Every row comes from one small tree of marks. Brackets hold a mark, then the marks that hang from it, in alphabetical order. Every link used is in the known rows. Which tree was each row made from?
Known rows
{dokiv keda}: [ 1.52  0.20 -0.32 -1.81  0.99  1.55  0.95  2.19  1.41 -1.53 -0.81  1.07
  1.31 -0.26 -1.48  1.45 -0.87 -0.76  1.42  0.00  0.44 -0.03  0.30  1.41
  0.86]
{dimigut gesud}: [-0.29  0.07 -1.07  0.56  0.04 -0.38  0.27 -1.70  0.74  0.49  0.10 -0.15
 -0.24  0.43  0.64  1.39 -0.86 -0.37 -1.58  0.30  0.56  0.05 -1.71 -0.76
 -1.11]
{dimigut {gesud {kuzu tivap} togur}}: [ 0.32 -0.25 -2.96  3.10 -0.50 -1.21 -0.66 -2.50 -0.43  2.33  0.39  0.48
 -3.22  2.88  1.96  0.33  2.38 -2.05 -1.23  2.17  2.55  1.68 -2.43 -1.26
  1.58]
{sumon gose {kuzu gesud {tivap dimigut}}}: [ 2.13 -0.16 -7.63  3.21  0.11  0.98  1.08  2.46  1.50  0.39  0.81 -0.22
 -1.81 -1.66 -0.26 -1.91  4.28  1.05 -0.22  1.55 -1.61 -0.32 -0.97  0.48
 -1.95]
{keda dokiv {tivap {kuzu gesud sumon}}}: [ 1.80  1.81 -0.11  0.23  2.29  2.10  2.44  3.05  2.65 -3.83  0.53 -0.25
  2.07 -1.17 -1.14  4.51 -1.75 -0.24  1.23  2.81  0.71 -0.75 -0.57 -0.28
 -1.24]
{tivap dimigut keda {kuzu gesud}}: [ 2.27  2.33 -2.55  0.32 -0.61  2.10  0.87 -1.50  3.37 -3.58  0.38  2.65
  0.52 -1.31  0.64  0.97  2.30 -0.53  1.17  0.16 -1.98  1.13 -0.49 -3.44
 -1.41]
{kuzu sumon {tivap dimigut}}: [ 0.36 -0.61 -1.37  0.63  0.97  1.08  0.32 -0.06  1.35 -0.78 -1.44  2.49
 -1.67  2.73  0.25 -0.69  2.46 -1.87 -0.12 -0.78 -1.52  0.63  0.00  0.23
 -1.51]
{dokiv {keda tivap}}: [ 1.98  1.17 -0.87 -1.96  2.78  2.88  1.17  1.49  1.83 -2.94 -1.24  1.54
  2.01 -1.09 -2.17  2.87 -2.03 -1.07  1.89  0.82  1.10 -0.74 -0.30  2.60
  0.89]
{tivap keda kuzu}: [ 0.89  0.38 -0.44 -0.70  0.53  1.41  1.07 -0.21  1.39 -3.88  1.87  1.25
  0.70 -1.48 -0.21  1.28 -0.84  0.13  0.49 -0.99 -0.14 -0.25  0.72 -2.83
 -0.07]
{gesud dimigut {kuzu sumon tivap} togur}: [-0.44 -1.70 -1.34  2.39 -0.53  0.06 -1.22 -1.13 -2.25  1.15  0.50  0.45
 -3.48  3.88  1.85 -0.12  5.03 -1.81  0.46  0.62  1.47  0.38 -0.79  0.87
 -1.76]
{dimigut {gesud {kuzu sumon} togur}}: [-1.01 -1.41  0.28  3.46 -0.71 -1.41 -1.02 -2.42 -1.52  3.00  1.38 -0.70
 -1.94  2.33  2.64  1.26  0.20 -1.13 -1.03  3.04  1.65 -0.69 -3.96 -2.53
 -0.25]
{kuzu {tivap dimigut {keda dokiv}}}: [ 1.87  3.17 -3.25 -0.08  0.24  2.00  0.35  0.13  6.34 -2.98 -2.48  4.43
 -0.18  1.00 -1.94  1.12 -1.12 -2.54  0.23 -3.86 -1.16  1.32  0.85  1.34
  0.64]
{dimigut {gesud {kuzu {sumon gose} tivap} togur}}: [-0.29 -2.36 -2.48  3.35  0.50 -1.19  0.47 -0.84 -0.91  2.49  2.35 -0.65
 -2.83  1.90  2.36  1.24  1.38 -1.29 -1.08  3.30  1.69 -0.41 -2.68 -1.33
 -0.34]
{togur {gesud dimigut {kuzu sumon {tivap keda}}}}: [-0.50 -0.33 -1.33  2.94 -1.26  2.01 -3.82 -2.00  0.00 -1.09  1.50  1.92
 -2.92  4.36 -0.54 -0.18  4.59  0.38  1.87 -1.51 -0.80 -0.89 -0.75  2.70
  0.17]
{dokiv {keda {tivap {dimigut {gesud togur}} kuzu}}}: [ 2.50  1.75 -2.12 -2.29  3.08  2.79  1.85 -1.82  2.10 -3.04 -1.59  3.78
  1.23 -0.36  1.15  3.25 -1.17 -3.27  0.80  3.26  1.62  0.58 -2.85 -1.55
 -2.24]
{kuzu gesud {sumon gose}}: [ 0.22 -1.68 -1.40  1.92 -0.34  0.07  1.85  3.22 -0.38  0.38  2.91 -2.54
  0.33 -1.45  0.65  1.51  1.36  1.62  0.91  3.19 -1.62 -1.66 -0.76  0.35
 -2.22]
{sumon gose {kuzu {tivap {keda dokiv}}}}: [ 1.56  0.14 -5.81  2.08  0.73  1.26  1.18  4.39  3.79 -1.85  1.65  0.12
 -0.48 -2.40 -2.53  0.38 -2.63  1.02 -0.47 -2.17 -0.39 -2.24  0.33  1.83
  0.00]
{tivap kuzu}: [ 0.63 -0.69  0.32 -1.04  1.21  0.43  1.29 -0.01 -0.43 -1.95  1.27  0.22
  0.11 -0.62  0.66  0.42  1.11  0.11 -0.02  1.21  0.65  0.51  0.72 -3.04
 -1.01]
{kuzu {gesud dimigut} sumon {tivap keda}}: [ 0.67  0.30 -3.95  2.00 -1.65  2.12  0.62  1.74  1.58 -3.06  1.01  0.62
 -1.35  1.61 -0.76  1.42  4.13 -0.30  1.13 -2.04 -1.68  0.26  0.86  3.29
 -2.15]
{dimigut {gesud {kuzu tivap}}}: [ 0.21 -0.40 -2.49  2.51  0.73 -0.34 -0.54 -2.22  1.12  1.04  0.40  0.14
 -2.26  2.08 -0.30  1.03  2.56 -0.90 -1.35  0.36  1.68  1.24 -0.83 -0.99
  2.05]
{tivap {dimigut {gesud togur}} {keda dokiv}}: [ 0.86  3.86 -2.17  0.60 -1.30  0.68 -0.25 -2.64  5.66 -0.82 -2.05  4.04
  0.44  0.52  1.21  2.53 -4.52 -3.18 -0.79 -1.44 -0.44  0.27 -3.30 -0.88
 -1.81]
{gesud dimigut kuzu}: [-0.44 -0.41 -0.10  0.77  0.02  0.67 -1.76 -2.53 -0.39  0.51  0.06 -0.38
 -1.04  0.94 -0.12  0.75  3.50  0.28  0.31 -1.22  0.70 -0.21  0.27  0.14
 -1.10]
{kuzu {gesud dimigut} {sumon gose}}: [-0.26 -1.54 -2.09  1.10 -0.49  0.87  1.60  2.18 -0.62 -0.32  2.52 -2.22
  0.16 -1.06  0.86  1.94  2.90  1.46  0.91  1.59 -1.54 -1.79 -0.25  1.74
 -5.41]
{dimigut {gesud {kuzu {tivap keda}} togur}}: [ 0.47  0.53 -3.45  3.29 -1.07 -0.51 -0.89 -2.73  0.96  0.91  0.87  1.46
 -2.78  2.27  1.33  0.98  1.01 -2.06 -0.82  0.68  1.93  1.02 -2.45 -1.12
  2.33]

Which tree is each row?
[ 0.77  0.55  1.29 -0.49  0.92  1.61  1.56  2.38  3.54 -4.48  1.60  1.14
  1.61 -0.83 -1.24  3.47 -4.13 -0.24  0.59 -1.64 -0.48 -1.55  0.50 -2.03
 -0.98] => {tivap {keda dokiv} {kuzu sumon}}
[ 1.86  2.26 -2.15 -1.88  3.09  3.16  0.85 -1.63  3.75 -2.49 -2.66  3.22
  1.72 -0.30 -1.07  3.36 -1.93 -2.42  0.73  0.66  0.47 -0.17 -2.03  1.03
 -1.25] => {dokiv {keda {tivap {dimigut gesud}}}}
[ 0.67 -0.69 -5.88  3.06 -1.83 -0.04  0.61  2.25 -1.91  1.53  2.49 -2.43
 -1.29 -2.21  2.03 -0.97  2.98  1.69  0.08  2.92 -0.21 -1.82 -2.50  1.21
 -4.83] => {sumon gose {kuzu {gesud dimigut togur}}}
[-1.00 -1.46  0.60  2.69  0.51 -0.49 -0.93 -2.17 -0.08  1.63  1.25 -1.17
 -1.08  1.46  0.50  1.98  0.30  0.09 -1.15  1.06  0.76 -1.23 -2.34 -2.32
  0.11] => {dimigut {gesud {kuzu sumon}}}
[ 0.54  1.24 -2.73  1.37 -2.91  0.01  0.15 -0.05 -1.45  0.66  0.25 -0.43
 -1.14  0.92  2.57  0.14  4.16 -0.69  0.97  2.30  0.23  1.43 -1.52  1.67
 -3.40] => {kuzu {gesud dimigut togur}}
[-0.35 -0.53 -0.93  1.39 -1.47  1.01  0.24  1.20 -0.75 -0.54  0.86 -1.45
 -0.30  0.88  0.71  1.23  3.58  0.69  0.94  0.57 -1.42 -0.64 -0.45  1.78
 -4.10] => {kuzu {gesud dimigut} sumon}
[ 1.01 -0.87 -5.05  3.28 -0.59  0.01  0.99  3.49 -0.30  1.08  2.71 -2.97
 -0.46 -3.37 -0.13 -0.88  1.50  2.83 -0.02  2.49 -0.97 -2.22 -1.54  0.18
 -1.46] => {sumon gose {kuzu gesud}}
[ 1.47 -0.65 -4.64  2.49 -0.78  0.13  2.01  1.75  0.30  0.97  0.84  0.88
 -2.04  1.28  2.76 -0.40  4.22 -1.70  0.90  4.00 -1.53  0.92 -1.80  0.50
 -2.97] => {kuzu {gesud togur} {sumon gose} {tivap dimigut}}
[ 1.59  0.14 -4.87  2.14 -0.26  1.87  1.83  1.72  3.46 -2.07  1.32  1.51
 -0.72 -0.30 -0.08  1.07  2.53 -0.48  1.22  0.09 -3.07 -0.30 -0.25  0.92
 -1.76] => {kuzu gesud {sumon gose} {tivap dimigut keda}}
[ 0.37 -0.75 -1.54 -0.42  1.85  1.70  1.98 -2.34  3.16 -3.14  2.32  2.13
  0.67 -1.88  1.55  2.85 -2.17 -0.62 -0.83 -0.07 -1.87 -2.07 -1.85 -4.77
 -5.01] => {tivap {dimigut gesud} keda {kuzu {sumon gose}}}
[ 1.52  1.23 -1.41  0.83  1.32  1.91  1.49 -1.22 -0.12 -2.04 -0.06  1.74
  0.20 -0.15  2.58  1.57  2.07 -1.75  1.28  5.01 -0.24  0.20 -2.93 -2.50
 -3.18] => {keda {tivap dimigut {kuzu {gesud togur} sumon}}}
[ 2.43  0.71 -0.58 -2.77  3.74  3.21  2.10  1.50  1.42 -4.48 -0.13  1.67
  2.11 -1.55 -1.60  3.30 -1.16 -1.09  1.90  1.83  1.72 -0.36  0.20  0.11
  0.00] => {dokiv {keda {tivap kuzu}}}
[ 0.09 -2.71 -2.03  0.65  1.74  0.38  1.99  2.90 -0.05 -0.74  2.06 -0.46
 -1.10  0.28 -0.16  0.50  0.70  0.01 -0.06  0.61 -0.63 -1.10  0.97  1.29
 -1.38] => {kuzu {sumon gose} tivap}
[ 1.98  2.40 -0.89  0.43 -0.15  2.38  1.54  1.26  5.47 -4.15  0.08  2.47
  1.52 -0.68 -0.37  3.14 -0.84 -0.90  1.33 -0.40 -2.32 -0.10 -0.73 -2.78
 -2.28] => {tivap dimigut {keda dokiv} {kuzu gesud sumon}}
[ 1.38  1.54 -1.89  2.00  0.22  0.96 -0.70  0.59  4.23 -1.42 -0.18  1.67
 -0.96  1.07 -2.72  1.69  0.17 -0.91  0.62 -2.56  0.92  0.69  1.13  0.68
  4.40] => {gesud {kuzu {tivap {keda dokiv}}}}
[ 0.35 -0.69 -3.95  0.99  1.27  1.54  1.48 -0.88  3.72 -1.90  0.98  2.52
 -0.89  0.20  0.31  1.85 -0.99 -1.45 -0.92 -1.44 -2.04 -1.32 -0.99 -0.15
 -2.92] => {kuzu {sumon gose} {tivap {dimigut gesud} keda}}
[-0.95 -2.25 -0.58  3.03  0.06 -1.47 -0.02 -1.59 -1.45  3.13  2.70 -1.40
 -1.61  0.80  2.84  1.79 -0.47 -0.46 -1.01  3.87  1.36 -1.63 -3.79 -2.46
 -1.18] => {dimigut {gesud {kuzu {sumon gose}} togur}}
[-0.22 -1.25 -0.25  3.52 -0.45  0.41 -3.31 -0.70 -1.12  0.99  1.52  0.85
 -3.03  4.45 -0.30 -1.35  4.49  0.54  1.64  1.65 -0.12 -0.16 -1.30  1.04
  2.77] => {togur {gesud {kuzu sumon tivap}}}
[-0.76 -2.01  0.75  2.96 -0.15  0.09 -2.75 -0.56 -1.45  1.84  3.14 -0.59
 -1.46  1.68  0.46 -0.23  2.00  2.00  1.70  2.97 -0.72 -2.34 -2.24  0.06
  0.78] => {togur {gesud {kuzu {sumon gose}}}}
[ 0.01 -1.92 -0.23  2.75  0.99  0.12 -0.78  0.32 -0.24  0.61  0.81 -0.19
 -2.26  2.70 -0.80  0.02  3.26 -0.32  0.30  0.24  0.55  0.01  0.39 -0.47
  2.48] => {gesud {kuzu sumon tivap}}
[-0.42 -0.08 -0.97  2.80 -0.91 -1.51 -1.21 -3.20 -0.94  3.04  0.82 -0.20
 -1.94  1.67  2.44  0.81  0.67 -1.21 -1.09  2.83  2.22  0.50 -3.47 -2.34
  0.80] => {dimigut {gesud kuzu togur}}
[ 0.34  0.31 -1.06  3.42 -0.80  1.73 -3.89 -2.53  1.51 -0.26  0.48  3.34
 -2.71  4.19 -0.31 -1.27  3.70 -0.32  2.00 -0.24 -1.74 -0.45 -1.84  0.38
  2.28] => {togur {gesud {kuzu sumon {tivap dimigut keda}}}}
[ 2.94  4.34 -5.38  2.05 -2.51  1.13  0.79  1.00  5.10 -1.49 -1.86  3.83
 -1.22  1.53  0.36  0.80  1.54 -3.12  1.25 -0.09 -0.87  2.83 -1.12  1.56
  0.51] => {kuzu {gesud togur} {tivap dimigut {keda dokiv}}}
[ 0.69 -0.87 -1.49  2.41  1.30  0.92  0.53  2.44  3.63 -1.27  2.12  0.24
 -0.59  0.06 -2.29  2.68 -1.16 -0.03  0.69 -1.35 -0.05 -1.70  0.86  0.56
  2.15] => {gesud {kuzu {sumon gose} {tivap {keda dokiv}}}}
[ 2.15  3.23 -2.22 -0.54  0.94  1.96  2.01  1.10  1.92 -3.44 -0.35  0.79
  1.26 -0.98  0.53  4.05  0.06 -1.51  1.22  2.93  1.97  0.76 -0.99  0.82
 -3.35] => {keda dokiv {tivap {kuzu {gesud dimigut togur}}}}
[-1.22 -1.71  1.14  1.47  0.28  0.78 -1.67 -1.62 -1.04  0.52  0.74 -0.84
 -1.03  1.75  0.02  1.07  3.05  0.47  0.42 -0.92  0.13 -1.53 -0.21  0.04
 -2.26] => {gesud dimigut {kuzu sumon}}
[ 0.78  0.43  0.34 -0.98  3.64  2.60  1.05 -1.95  0.95 -3.24 -0.56  2.23
  0.94 -0.45  0.74  1.79 -0.10 -1.29  0.53  1.88 -0.41 -1.06 -1.31 -2.63
 -3.27] => {keda {tivap dimigut {kuzu sumon}}}
[ 2.71  1.55 -1.07 -3.10  3.99  3.80  1.74 -0.29  2.78 -4.35 -1.84  3.41
  2.12 -1.25 -1.13  2.76 -0.50 -2.00  1.89  1.39  0.60  0.11 -0.40 -0.78
 -1.36] => {dokiv {keda {tivap dimigut kuzu}}}
[ 1.79  2.43 -5.07  2.19  0.03  1.91 -0.64  1.50  5.00 -2.11 -1.74  2.88
 -1.01  0.18 -2.27 -1.03 -1.00 -0.88 -0.52 -3.64 -1.18 -0.49 -0.43  0.84
  0.07] => {sumon {kuzu {tivap dimigut {keda dokiv}}}}
[-0.65 -2.83  0.93  2.09  1.36 -0.22 -0.11  0.38 -0.70  1.49  2.70 -1.82
 -0.41 -0.49 -0.05  1.21  0.59  1.26  0.43  1.76 -0.08 -2.44 -0.55 -1.58
  0.21] => {gesud {kuzu {sumon gose}}}
[ 1.77  1.00 -4.57  2.62 -2.17 -0.50  1.09  1.83 -0.76  0.59  0.29  0.33
 -2.46  2.03  1.65 -0.91  4.94 -1.48  0.84  3.17  0.73  3.02 -0.81  1.60
  0.97] => {kuzu {gesud togur} tivap}
[ 0.44 -1.69 -2.52  0.40  1.95  0.95  1.63  0.93  1.53 -0.53  0.30  1.58
 -1.17  0.70  0.48 -0.11  1.58 -1.19 -0.10  0.25 -1.83 -0.53  0.30  0.30
 -2.91] => {kuzu {sumon gose} {tivap dimigut}}
